Known rows, with every step that occurs
resez, viri, pimafo, kepa: [ 14.3  24.0 -19.2   4.9   1.4  -2.0  -4.1  41.2  -2.5 -17.9   4.3  -1.3
  -3.4   3.7  17.8  -7.3   2.9  -3.2 -32.7]
resez, viri, nuvatup, pimafo: [  8.1   3.7 -23.8  -3.6   0.3 -19.7  -2.6   0.9  -5.1 -34.5  -5.3   4.6
  -2.3   2.4   3.2 -10.4   9.6   4.6  -1.2]
rokin, viri: [ -3.9  -5.6  -8.2  -0.4   6.5  -4.9  13.1 -32.6  13.9  -5.3   2.2 -15.0
  -1.2  -1.5   2.2   5.1  35.8   2.4   2.9]
rokin, viri, pimafo, kepa: [ 12.2  20.4 -19.3   6.6  -1.3  -3.8   8.8  25.5   5.8 -20.6   5.2  -5.8
  -2.2   4.6  20.6  -2.7  19.5  -2.2 -30.0]
nuvatup, pimafo: [  3.4  -6.1 -16.0  -4.1  -2.5  -8.9   1.9  -2.1   0.3 -26.4  -9.4   2.9
  -0.2   0.0  17.9  -3.1  11.4   2.3  -2.3]
rokin, viri, nuvatup: [  3.9   9.1 -11.4   3.2   0.2 -17.8  11.9 -17.1   4.8 -16.1   6.7  -3.9
  -2.1   4.9 -16.7  -3.9  21.2   5.0   5.0]
pimafo, kepa, viri, nuvatup: [  2.2  22.1 -12.5   0.9   1.2 -16.0  -5.7  18.6  -0.9 -12.1   5.6  -4.9
   2.7   5.6 -12.2 -12.6  12.9   4.6  -1.7]
pitabig, zikis, rokin, viri, nuvatup, pimafo: [  0.9   2.8 -19.8  -1.3   1.8 -19.7  11.8 -12.1   2.4 -34.0  -4.3   8.9
  -1.3   2.4   7.5  -5.6  36.0   4.6  -3.3]
viri, nuvatup: [  6.7  12.9  -5.3   3.5  -3.9 -14.4   2.7   5.8  -5.0 -12.5   5.2   6.7
  -0.8   6.0 -18.4  -7.3  -3.8   3.4   3.3]
zesim, pimafo, viri: [  2.3   6.9 -15.2  -9.7  -6.5  -4.4  21.5 -42.4   9.1 -19.2   1.9  15.9
  -3.9   5.1 -11.5  -0.1   3.4  -4.8  -9.9]
zesim, pimafo, kepa: [  5.9   8.7 -15.9   2.3  -8.6   1.9  -3.1  55.4   3.8 -19.2   3.3   3.8
   3.7   0.9  11.7   2.5  -3.3  -5.5 -38.3]
zikis, rokin, viri: [ -5.2   3.5  -3.9   7.4  10.0  -2.7  14.8 -39.0  14.1  -0.9   3.4 -28.5
  -3.3  -3.8   1.3  11.8  37.8   2.4  -7.6]
kepa, pimafo: [ -7.6  13.3  -8.8  -1.6  12.4  -2.2  -2.0   0.1   2.9   2.6 -14.9 -19.2
   2.8   0.7   5.4  -1.9  16.8   6.5   5.6]
rokin, viri, pimafo: [ 11.4  13.0 -14.9   2.2   7.0  -5.7  23.6 -26.7   6.8 -25.0   3.2  -6.1
  -3.9  11.9  15.2  -1.2  26.2   4.3   4.6]
nuvatup, pimafo, kepa: [  6.7   7.1 -19.7   2.0  -7.8  -5.9  -6.0  42.9   1.2 -21.8  -3.6   0.2
   0.3  -3.9  22.5  -4.2   9.1  -3.6 -34.9]
rokin, viri, nuvatup, resez: [-25.8   2.8  -7.4  -1.9  -0.9 -21.0  13.2  -7.3  -0.8 -29.1   6.8  -7.8
   1.9   4.7  -6.5   7.0  12.1   5.0   3.7]
resez, viri, nuvatup, pimafo, kepa: [ 10.0  14.1 -25.2   2.5  -5.9 -13.5  -9.4  45.4  -2.2 -27.4  -0.8   1.7
  -1.3  -2.1  12.3  -9.5   7.7  -2.0 -33.8]
pitabig, zikis, rokin, viri, nuvatup, pimafo, kepa: [  3.3  14.5 -21.1   4.4  -3.7 -13.0   1.4  36.9   2.5 -25.7  -0.1   7.3
  -0.4  -2.3  15.2  -5.7  29.0  -2.1 -36.9]
zesim, pimafo, kepa, rokin: [ -2.9  12.9  -6.9  22.2 -32.6  -1.2  -4.3  47.7   6.4 -11.3  -3.1 -15.0
   4.3   2.0  12.7  13.5 -10.2  -1.8 -39.9]

Rows
[ -6.7  22.6  -9.1  22.7 -25.9  -6.8  -3.1  39.6   0.6 -16.8  -1.8 -20.4
   0.3   4.3  18.9  10.1  -7.1   0.3 -35.7] => nuvatup, resez, viri, pimafo, kepa, rokin
[  8.0  16.4 -13.0  12.4  -5.9  -7.0  22.5 -22.3   8.6 -24.0   0.6 -14.6
  -3.3  12.6  17.5   4.6  22.2   5.4  -2.1] => kepa, rokin, viri, pimafo
[  8.5  11.7 -25.1   3.6  -8.0 -14.6  -0.4  34.4   3.7 -29.3  -0.2  -1.4
  -0.4  -1.4  14.1  -6.3  19.6  -1.3 -32.1] => rokin, viri, nuvatup, pimafo, kepa
[  4.2  23.0 -19.2   3.7   1.2  -5.0  -2.3  42.9  -3.9 -24.0   5.0  -3.1
  -2.2   4.2  19.7  -4.0   2.0  -2.7 -32.7] => nuvatup, resez, viri, pimafo, kepa
[  6.7  14.2 -11.4   1.1   4.4 -15.4  -6.8   5.0  -7.2 -12.0   5.5   2.6
  -3.3   3.5 -20.9 -10.4  -2.9   3.5   1.4] => resez, viri, nuvatup
[-12.0   0.9  -1.2   3.0  13.5  -1.9  15.7 -30.7  12.4   1.3   2.9  -6.6
  -1.8  -3.4   3.6   7.6  50.0   0.9  -6.8] => pitabig, zikis, rokin, viri
[ -4.5  18.8 -13.9  -8.1   4.7  -7.6  15.8 -53.2   8.5  -1.0  -8.9  -3.4
  -5.1   0.9  -9.7  -6.3  19.9   0.0  -0.7] => kepa, pimafo, viri
[  8.2  16.3 -23.1   7.4  -6.2 -13.7   0.4  31.6   3.6 -27.2   0.3  -8.2
  -1.5  -2.6  13.9  -2.8  20.7  -1.0 -37.4] => zikis, rokin, viri, nuvatup, pimafo, kepa
[-27.1  12.2  -8.7  -3.4  -0.4 -19.7   0.9  17.8  -4.9 -26.5   6.0  -8.3
   4.8   5.2  -2.9   0.9   6.2   4.7  -1.2] => pimafo, kepa, viri, nuvatup, resez
[  3.0  23.1  -6.2  25.2 -29.6  -3.4  -0.2  38.5   3.2 -10.5  -2.6 -16.6
   0.3   5.2  18.4   7.9  -6.7  -0.2 -35.4] => viri, pimafo, kepa, rokin
[-26.9   9.2  -8.9   6.8 -12.3 -21.7   9.9  11.0   0.8 -29.4   5.9 -14.3
   2.6   3.8  -1.5  10.2   9.7   4.0 -12.2] => pimafo, kepa, rokin, viri, nuvatup, resez
[ -6.7   4.9  -9.4  16.4 -15.3  -6.4   8.0  -4.7  17.4  -5.5  -0.2 -28.4
   0.0  -2.4  10.1  12.3  30.4   1.2 -22.4] => pimafo, kepa, rokin, viri
[  7.3  19.8 -10.9  -1.2  -6.5 -18.7  14.7 -31.6  -0.3 -14.2   6.3  14.0
  -5.9   6.3 -27.5 -10.7   1.7   0.4   0.0] => pimafo, viri, nuvatup
[ -4.8  10.1 -18.0  -5.8   6.6  -6.4 -11.1  17.4   6.2 -12.7  -3.9 -14.8
   5.0  -0.5  17.4  -9.2  29.2   2.9  -8.2] => nuvatup, pimafo, kepa, viri
[  2.1  16.5 -11.9  14.9 -14.7 -19.0   8.3   2.6   7.0 -15.9   5.0 -13.1
  -1.0   4.2 -11.2   1.1  17.6   4.3 -12.7] => pimafo, kepa, rokin, viri, nuvatup
[ 10.0  13.6 -22.3   3.7 -10.2 -13.1  -4.8  45.5  -1.2 -27.5  -1.1   3.6
  -0.3  -0.9  13.6  -7.9   7.5  -2.0 -33.5] => viri, nuvatup, pimafo, kepa
[-22.8   9.1 -10.8  -6.3  -7.4 -20.8  17.4 -12.4  -3.2 -36.0   6.7   7.4
   0.5   7.8 -13.2   4.5  -3.6   1.6  -2.5] => zesim, pimafo, viri, nuvatup, resez
[  7.6  20.2 -12.3  -2.5  11.0  -4.0   9.8 -12.6   0.5 -19.5   0.6  -6.1
   0.2  14.5  15.2  -8.7  17.3   6.6  13.5] => kepa, viri, pimafo
[-23.4  10.4  -7.2  -5.0  -6.1 -21.6  15.3 -17.2  -4.4 -28.1   6.5   4.8
  -1.1   5.5 -13.9   2.2  -1.6   1.7   0.2] => pimafo, viri, nuvatup, resez
[  0.3  16.5 -11.4  23.2 -33.5 -11.5  -5.2  41.1   3.0 -17.2  -6.3 -15.2
   1.5   0.7  14.2   6.2  -3.0   0.6 -36.2] => viri, nuvatup, pimafo, kepa, rokin
[ -3.9  15.1  -1.6  24.0 -31.0  -2.3  -7.2  40.2   4.6  -0.3  -3.5 -19.0
   1.9  -1.3  11.5  10.2  -7.2  -1.6 -36.0] => pimafo, kepa, rokin
[  3.6  26.2 -15.3  -2.0  -0.6 -19.9  13.6 -31.4   1.1 -13.0  -1.0   4.2
  -4.5   6.6 -25.0 -11.9  10.2   3.6   2.7] => kepa, pimafo, viri, nuvatup
[ -5.5   2.8 -15.0  15.0 -16.2  -9.5   8.7  -5.4  17.3 -14.4  -3.5 -27.3
  -0.2  -2.4  16.3  10.9  34.4   1.9 -23.3] => nuvatup, pimafo, kepa, rokin, viri
[  6.9  23.1 -15.0   7.4   2.9  -2.2  10.5  28.5   4.8 -16.6   5.5   3.0
  -2.1   3.7  21.6  -2.2  29.2  -3.1 -34.6] => pitabig, zikis, rokin, viri, pimafo, kepa
[-24.0   5.7  -3.3  -1.7  -4.0 -18.6   6.8   8.8  -7.9 -26.6   5.7  -0.2
   2.4   5.4  -7.4   4.4  -5.1   3.8   2.4] => viri, nuvatup, resez
